Every row comes from one small tree of marks. The marks that hang from a mark follow it in brackets, in alphabetical order. Every link used is in the known rows. Which tree was each row made from?
Known rows:
felu{pekid{kena vidop}}: [-0.20  0.08 -0.05 -0.03 -0.08 -0.17 -0.05 -0.15  0.11 -0.07  0.43  0.03
  0.17  0.09 -0.04  0.13]
pekid{gadop kena zises}: [-0.36  0.01  0.03  0.14 -0.17 -0.24 -0.07 -0.06  0.07  0.00  0.26  0.04
  0.07  0.07 -0.10  0.02]
pimef{kena vidop vinu zises}: [ 0.05 -0.23 -0.02 -0.06 -0.20  0.04 -0.18  0.01  0.12  0.25  0.24  0.42
  0.31  0.03  0.27  0.08]
felu{pekid{gadop vinu}}: [-0.05 -0.03  0.09  0.07 -0.16 -0.15 -0.10 -0.24 -0.05 -0.03  0.24 -0.16
  0.14  0.01 -0.13 -0.02]
felu{pekid{gadop kena vidop vinu}}: [-0.23  0.03 -0.22  0.08 -0.09 -0.37 -0.04 -0.26  0.19 -0.23  0.31 -0.02
  0.08  0.07 -0.16  0.00]
felu{pekid{gadop vinu{pimef{kena vidop}} zises}}: [-0.24 -0.15 -0.20  0.17 -0.14 -0.15  0.14 -0.06  0.02 -0.06  0.17  0.19
 -0.01  0.08 -0.12 -0.03]
pekid{vinu}: [ 0.01 -0.05  0.24  0.14 -0.28  0.04 -0.26 -0.05  0.00  0.12  0.38 -0.05
  0.25  0.03  0.00  0.00]
pekid{gadop kena}: [-0.30  0.06  0.13  0.09 -0.15 -0.18 -0.13 -0.17  0.07  0.05  0.28 -0.01
  0.09  0.08 -0.05  0.11]
pimef{vidop vinu}: [ 0.07 -0.12  0.20  0.08 -0.24 -0.01 -0.25 -0.11  0.00  0.29  0.38  0.17
  0.27  0.03  0.18  0.09]
felu{pekid{gadop{pimef} kena}}: [-0.38  0.02  0.14 -0.07 -0.12 -0.15 -0.05 -0.07 -0.04  0.09  0.29 -0.11
 -0.11  0.15 -0.15  0.09]
felu{pekid}: [-0.02  0.01  0.27 -0.04 -0.15  0.05 -0.11 -0.13 -0.13  0.13  0.36 -0.12
  0.24  0.04  0.00  0.10]
felu{pekid{gadop vidop vinu}}: [-0.11  0.07 -0.11  0.08 -0.15 -0.31 -0.12 -0.33  0.06 -0.15  0.27 -0.10
  0.15 -0.01 -0.10 -0.01]
pekid{kena vidop vinu{pimef{zises}}}: [-0.20 -0.01 -0.15  0.16 -0.25 -0.17 -0.10  0.02  0.12 -0.09  0.52  0.33
  0.07  0.20  0.03  0.02]
vidop{pimef{zises}}: [-0.10  0.08  0.24 -0.01 -0.23  0.08 -0.18  0.02 -0.19  0.27  0.38  0.06
  0.18  0.09  0.13  0.02]
gadop{pimef{kena vidop vinu zises}}: [-0.08 -0.24  0.04 -0.13 -0.26  0.09 -0.24  0.15  0.06  0.37  0.25  0.39
  0.12  0.11  0.23  0.08]
pekid{gadop{pimef} kena vidop vinu zises}: [-0.48  0.00 -0.19  0.16 -0.26 -0.35 -0.17  0.03  0.19 -0.08  0.33  0.08
 -0.12  0.12 -0.19 -0.08]
vinu{pimef}: [-0.14  0.08  0.35  0.15 -0.25  0.08 -0.15 -0.05 -0.14  0.20  0.47  0.06
  0.12  0.12  0.07  0.12]
felu{pekid{kena}}: [-0.14 -0.03  0.15 -0.04 -0.08 -0.02 -0.02 -0.05  0.00  0.05  0.39 -0.05
  0.16  0.11 -0.06  0.12]

Write each row's tree:
[-0.15  0.18  0.04  0.00 -0.22 -0.07 -0.20 -0.07 -0.07  0.16  0.41  0.14
  0.20  0.07  0.16  0.02] : pekid{vidop{pimef{zises}}}
[-0.19 -0.19 -0.09 -0.13 -0.16 -0.24 -0.04 -0.05 -0.01  0.17  0.27  0.23
 -0.07  0.17  0.02  0.07] : felu{pekid{gadop{pimef{vidop vinu zises}} kena}}
[-0.17 -0.04  0.13  0.01 -0.21  0.13 -0.09  0.08 -0.02  0.17  0.33  0.32
  0.15  0.12  0.16  0.10] : vinu{pimef{kena zises}}
[-0.03 -0.15  0.26 -0.09 -0.32  0.05 -0.32  0.11 -0.09  0.35  0.41  0.19
  0.10  0.12  0.17  0.02] : gadop{pimef{vinu zises}}
[-0.55  0.10 -0.09  0.08 -0.23 -0.33 -0.16 -0.01  0.13  0.01  0.31  0.09
 -0.10  0.11 -0.12  0.02] : pekid{gadop{pimef} kena vidop zises}
[ 0.01 -0.19  0.08  0.01 -0.16  0.06 -0.19 -0.03  0.14  0.27  0.26  0.28
  0.28  0.03  0.20  0.09] : pimef{kena vidop vinu}
[-0.14  0.10 -0.19  0.01 -0.14 -0.29 -0.06 -0.23 -0.06 -0.08  0.28  0.01
  0.07  0.06 -0.04 -0.10] : felu{pekid{gadop vidop{pimef{zises}} vinu}}
[-0.08 -0.12  0.18  0.00 -0.07  0.12 -0.17  0.07  0.07  0.31  0.35  0.17
  0.15  0.10  0.18 -0.04] : vidop{pimef{kena vinu}}
[-0.22 -0.04  0.04  0.17 -0.19 -0.20 -0.14 -0.13  0.14 -0.04  0.30 -0.02
  0.09  0.08 -0.11  0.00] : pekid{gadop kena vinu}
[-0.14 -0.06  0.03  0.04 -0.25  0.12 -0.05  0.03 -0.02  0.21  0.29  0.40
  0.17  0.12  0.18  0.16] : vinu{pimef{kena vidop zises}}
[-0.08 -0.05  0.02  0.09 -0.21 -0.17  0.01 -0.16 -0.16 -0.05  0.31  0.07
  0.03  0.12 -0.06 -0.02] : felu{pekid{gadop vinu{pimef{zises}}}}
[-0.20 -0.07 -0.11  0.06 -0.09 -0.09 -0.14  0.09  0.17  0.15  0.35  0.29
  0.14  0.07  0.14 -0.12] : pekid{vidop{pimef{kena vinu}} zises}
[-0.37 -0.14 -0.05  0.06 -0.18 -0.23  0.00  0.07  0.02 -0.03  0.29 -0.07
 -0.16  0.15 -0.27 -0.09] : felu{pekid{gadop{pimef} kena vinu zises}}
[-0.11 -0.11  0.13 -0.06 -0.19 -0.16 -0.14 -0.17 -0.10  0.25  0.26  0.02
 -0.02  0.07  0.01  0.06] : felu{pekid{gadop{pimef{vidop vinu}}}}
[-0.01 -0.17  0.17 -0.06 -0.34  0.03 -0.30  0.08 -0.09  0.39  0.37  0.27
  0.12  0.10  0.20  0.08] : gadop{pimef{vidop vinu zises}}
[-0.27  0.14  0.02  0.02 -0.10  0.03 -0.16 -0.04  0.12  0.15  0.32  0.12
  0.17  0.06  0.11  0.04] : pekid{vidop{pimef{kena}}}
[-0.17 -0.11 -0.19  0.11 -0.18 -0.25  0.13 -0.13 -0.03 -0.09  0.31  0.23
 -0.03  0.19 -0.08  0.06] : felu{pekid{gadop kena vinu{pimef{vidop zises}}}}
[-0.25  0.01 -0.30  0.10 -0.14 -0.37  0.07 -0.18  0.08 -0.25  0.38  0.22
 -0.04  0.18 -0.09  0.00] : felu{pekid{gadop kena vidop vinu{pimef{zises}}}}
[-0.16 -0.04  0.06  0.22 -0.27 -0.19 -0.18 -0.09  0.00 -0.01  0.24 -0.05
  0.13 -0.01 -0.11 -0.10] : pekid{gadop vinu zises}
[-0.23 -0.07 -0.13  0.21 -0.27 -0.23 -0.01 -0.08  0.03 -0.01  0.32  0.30
 -0.01  0.18 -0.02  0.06] : pekid{gadop kena vinu{pimef{vidop zises}}}
